What can hang from each mark
ledi: lageb
mebik: sapal
foga: lageb
sabu: lageb sapal
sapal: foga gilop mebik ratip
gilop: sapal
ratip: buvuna sapal

Every row comes from one small tree of marks. The marks that hang from a mark follow it in brackets, in alphabetical order. Every link used is in the known rows. Which tree was each row made from?
Known rows
sapal[foga mebik]: [ 0.44  0.01  0.08  0.04  0.11  0.33  0.12 -0.35  0.08  0.18 -0.15 -0.18
  0.13  0.11 -0.14 -0.39 -0.14]
gilop[sapal[ratip]]: [-0.07  0.04 -0.13 -0.16 -0.05  0.07  0.34  0.10 -0.41  0.32  0.37  0.00
 -0.23 -0.04  0.04  0.45 -0.24]
gilop[sapal[foga[lageb] mebik ratip]]: [-0.07 -0.22  0.07  0.08  0.22 -0.22 -0.15  0.15 -0.33 -0.14  0.19  0.13
 -0.20 -0.09  0.20 -0.04 -0.13]
mebik[sapal[foga gilop]]: [-0.04  0.06 -0.26  0.14  0.07 -0.03  0.01  0.18  0.44 -0.48 -0.68 -0.11
  0.18 -0.07  0.06  0.01 -0.04]
sabu[sapal]: [ 0.22  0.10 -0.34  0.03 -0.08  0.12  0.65 -0.15 -0.47  0.38  0.12 -0.24
 -0.05  0.28 -0.06  0.12 -0.04]
sabu[lageb sapal[gilop]]: [-0.02  0.04 -0.53  0.28  0.10  0.41  0.43  0.08 -0.15  0.49 -0.10 -0.05
  0.05  0.38  0.02 -0.01 -0.07]
sapal[mebik]: [ 0.47  0.08 -0.07 -0.14 -0.01  0.45 -0.02 -0.53 -0.10  0.74  0.08 -0.15
  0.02  0.16 -0.21 -0.40 -0.20]
ledi[lageb]: [ 0.29 -0.05 -0.43 -0.30 -0.09  0.83  0.29 -0.11 -0.26  0.68  0.38  0.09
  0.10  0.09 -0.06 -0.11 -0.20]
gilop[sapal[foga mebik ratip]]: [ 0.04  0.05  0.13  0.00  0.19 -0.21  0.04  0.01 -0.21 -0.03  0.22 -0.09
 -0.12  0.01  0.13  0.10 -0.23]
ratip[buvuna sapal[foga gilop mebik]]: [ 0.15  0.08  0.51 -0.20 -0.24 -0.56 -0.58 -0.20  0.57  0.00 -0.24 -0.06
  0.19  0.14 -0.15 -0.18  0.18]
sabu[lageb sapal[ratip]]: [-0.44  0.13 -0.39  0.19  0.19  0.54  0.49  0.17 -0.51  0.29  0.46  0.04
 -0.18  0.02  0.11  0.34 -0.05]
ratip[sapal[mebik]]: [ 0.33  0.05  0.15 -0.42 -0.16  0.19 -0.05 -0.46 -0.02  0.67 -0.02 -0.26
 -0.07  0.25 -0.27 -0.21 -0.03]
mebik[sapal[ratip[buvuna]]]: [-0.59  0.46  0.13 -0.22 -0.08 -0.15 -0.46  0.10  0.04 -0.21  0.41  0.20
 -0.21 -0.50 -0.02  0.37  0.01]
sabu[lageb sapal[foga mebik ratip]]: [-0.34  0.14 -0.10  0.33  0.43  0.30  0.11  0.07 -0.27 -0.03  0.30 -0.05
 -0.09  0.04  0.21  0.00 -0.05]
ratip[buvuna sapal]: [ 0.03  0.20  0.36 -0.48 -0.36  0.02 -0.02 -0.21  0.06  0.37  0.23 -0.03
 -0.10  0.03 -0.37  0.14  0.15]
ratip[sapal[foga]]: [ 0.15 -0.14  0.08 -0.22 -0.10  0.26  0.46 -0.04  0.13 -0.13 -0.32 -0.24
  0.03  0.08 -0.22  0.10  0.12]
foga[lageb]: [ 0.18 -0.29 -0.29 -0.05 -0.07  0.60  0.29 -0.10 -0.23  0.41 -0.01  0.13
 -0.03 -0.02 -0.14 -0.24 -0.02]
sabu[sapal[ratip]]: [-0.17  0.11 -0.32  0.09 -0.09 -0.07  0.51  0.06 -0.51  0.18  0.36 -0.08
 -0.12 -0.02  0.14  0.47  0.01]
sapal[gilop mebik ratip]: [ 0.05 -0.07 -0.17  0.05 -0.16 -0.10 -0.42 -0.16  0.11  0.51  0.01  0.10
  0.15 -0.07  0.10 -0.05 -0.11]

Write each row's tree
[-0.01  0.13  0.44 -0.31 -0.24 -0.06  0.06 -0.05  0.24 -0.24  0.00 -0.07
 -0.01  0.00 -0.28  0.12  0.23]
ratip[buvuna sapal[foga]]
[ 0.09 -0.34 -0.42  0.43  0.03 -0.31  0.40  0.29 -0.08 -0.35 -0.44  0.00
  0.15  0.23  0.24 -0.05  0.18]
sabu[sapal[foga[lageb] gilop]]
[ 0.45  0.08  0.11 -0.05  0.19  0.00  0.20 -0.24 -0.14  0.18 -0.01 -0.26
 -0.07  0.32 -0.06 -0.28 -0.29]
gilop[sapal[foga mebik]]
[ 0.16 -0.33  0.18 -0.19  0.05  0.15 -0.11 -0.14  0.03 -0.01 -0.27 -0.08
 -0.02  0.10 -0.10 -0.39  0.15]
ratip[sapal[foga[lageb] mebik]]
[ 0.12  0.24 -0.23  0.12  0.29  0.61  0.22 -0.34 -0.40  0.73  0.29 -0.18
 -0.12  0.42 -0.07 -0.35 -0.18]
sabu[lageb sapal[mebik]]
[ 0.17 -0.48 -0.31  0.28 -0.03  0.19  0.15  0.20  0.24 -0.21 -0.55  0.15
  0.26  0.01  0.04 -0.26  0.09]
sapal[foga[lageb] gilop]
[-0.09  0.09  0.32  0.13 -0.13 -0.55 -0.69 -0.06  0.43 -0.16  0.11  0.23
  0.21 -0.24  0.10 -0.02  0.06]
sapal[foga gilop mebik ratip[buvuna]]
[-0.28  0.03  0.13  0.17 -0.24 -0.39 -0.26  0.25  0.38 -0.43  0.03  0.27
  0.20 -0.34  0.10  0.29  0.15]
sapal[foga gilop ratip[buvuna]]
[-0.44  0.01 -0.26  0.20  0.06 -0.21 -0.16  0.42  0.37 -0.69 -0.42  0.06
  0.09 -0.38  0.24  0.33  0.01]
mebik[sapal[foga gilop ratip]]
[-0.09 -0.21 -0.23  0.25 -0.12 -0.06  0.11  0.30  0.30 -0.27 -0.28  0.11
  0.25 -0.23  0.14  0.28  0.03]
sapal[foga gilop ratip]
[ 0.03 -0.07  0.57 -0.28 -0.08 -0.21 -0.50 -0.16  0.15 -0.12  0.03  0.08
 -0.08 -0.02 -0.17 -0.36  0.26]
ratip[buvuna sapal[foga[lageb] mebik]]
[ 0.07 -0.52 -0.11  0.01 -0.17 -0.06  0.10  0.29  0.28 -0.24 -0.64  0.05
  0.17  0.06  0.01 -0.06  0.26]
ratip[sapal[foga[lageb] gilop]]
[ 0.12  0.21  0.64 -0.35 -0.13 -0.22 -0.37 -0.34  0.27  0.01  0.10 -0.14
  0.00  0.07 -0.25 -0.18  0.15]
ratip[buvuna sapal[foga mebik]]
[-0.20 -0.18 -0.10  0.32  0.21 -0.37 -0.02  0.12 -0.42 -0.31  0.14  0.05
 -0.09 -0.08  0.34 -0.04  0.13]
sabu[sapal[foga[lageb] mebik ratip]]
[ 0.35 -0.22  0.07  0.02  0.26  0.03  0.05 -0.09 -0.23  0.07 -0.05 -0.04
 -0.13  0.24  0.02 -0.39 -0.17]
gilop[sapal[foga[lageb] mebik]]
[ 0.09  0.18 -0.13  0.28  0.46  0.51  0.30 -0.19 -0.22  0.13  0.05 -0.22
 -0.04  0.35  0.02 -0.35 -0.10]
sabu[lageb sapal[foga mebik]]
[ 0.21 -0.31 -0.13  0.04  0.16  0.19  0.49  0.20 -0.29 -0.17 -0.10  0.01
 -0.14  0.13  0.00 -0.08 -0.09]
gilop[sapal[foga[lageb]]]
[ 0.02  0.01  0.33 -0.17 -0.34 -0.42 -0.15  0.09  0.55 -0.26 -0.31  0.00
  0.16  0.02 -0.17  0.12  0.26]
ratip[buvuna sapal[foga gilop]]
[-0.22  0.30  0.23 -0.25 -0.17 -0.33 -0.04  0.08 -0.33  0.20  0.73  0.18
 -0.28 -0.16 -0.02  0.49 -0.12]
gilop[sapal[ratip[buvuna]]]
[-0.58  0.39  0.23 -0.04  0.07 -0.20 -0.34  0.24  0.21 -0.79  0.22  0.16
 -0.13 -0.56  0.05  0.37  0.08]
mebik[sapal[foga ratip[buvuna]]]
[-0.53 -0.27 -0.33  0.27  0.13 -0.23 -0.34  0.57  0.23 -0.81 -0.47  0.27
  0.03 -0.48  0.33  0.17  0.12]
mebik[sapal[foga[lageb] gilop ratip]]
[-0.10  0.40  0.39 -0.27 -0.07 -0.47 -0.49 -0.19 -0.28  0.42  0.78  0.12
 -0.26 -0.05  0.00  0.13 -0.19]
gilop[sapal[mebik ratip[buvuna]]]
[ 0.44 -0.11 -0.08  0.16  0.01  0.01 -0.14 -0.24  0.37  0.15 -0.46 -0.12
  0.34  0.17 -0.01 -0.41 -0.08]
sapal[foga gilop mebik]
[-0.59  0.26  0.11  0.11 -0.05 -0.58 -0.59  0.40  0.50 -0.80 -0.12  0.22
  0.05 -0.50  0.15  0.39  0.14]
mebik[sapal[foga gilop ratip[buvuna]]]
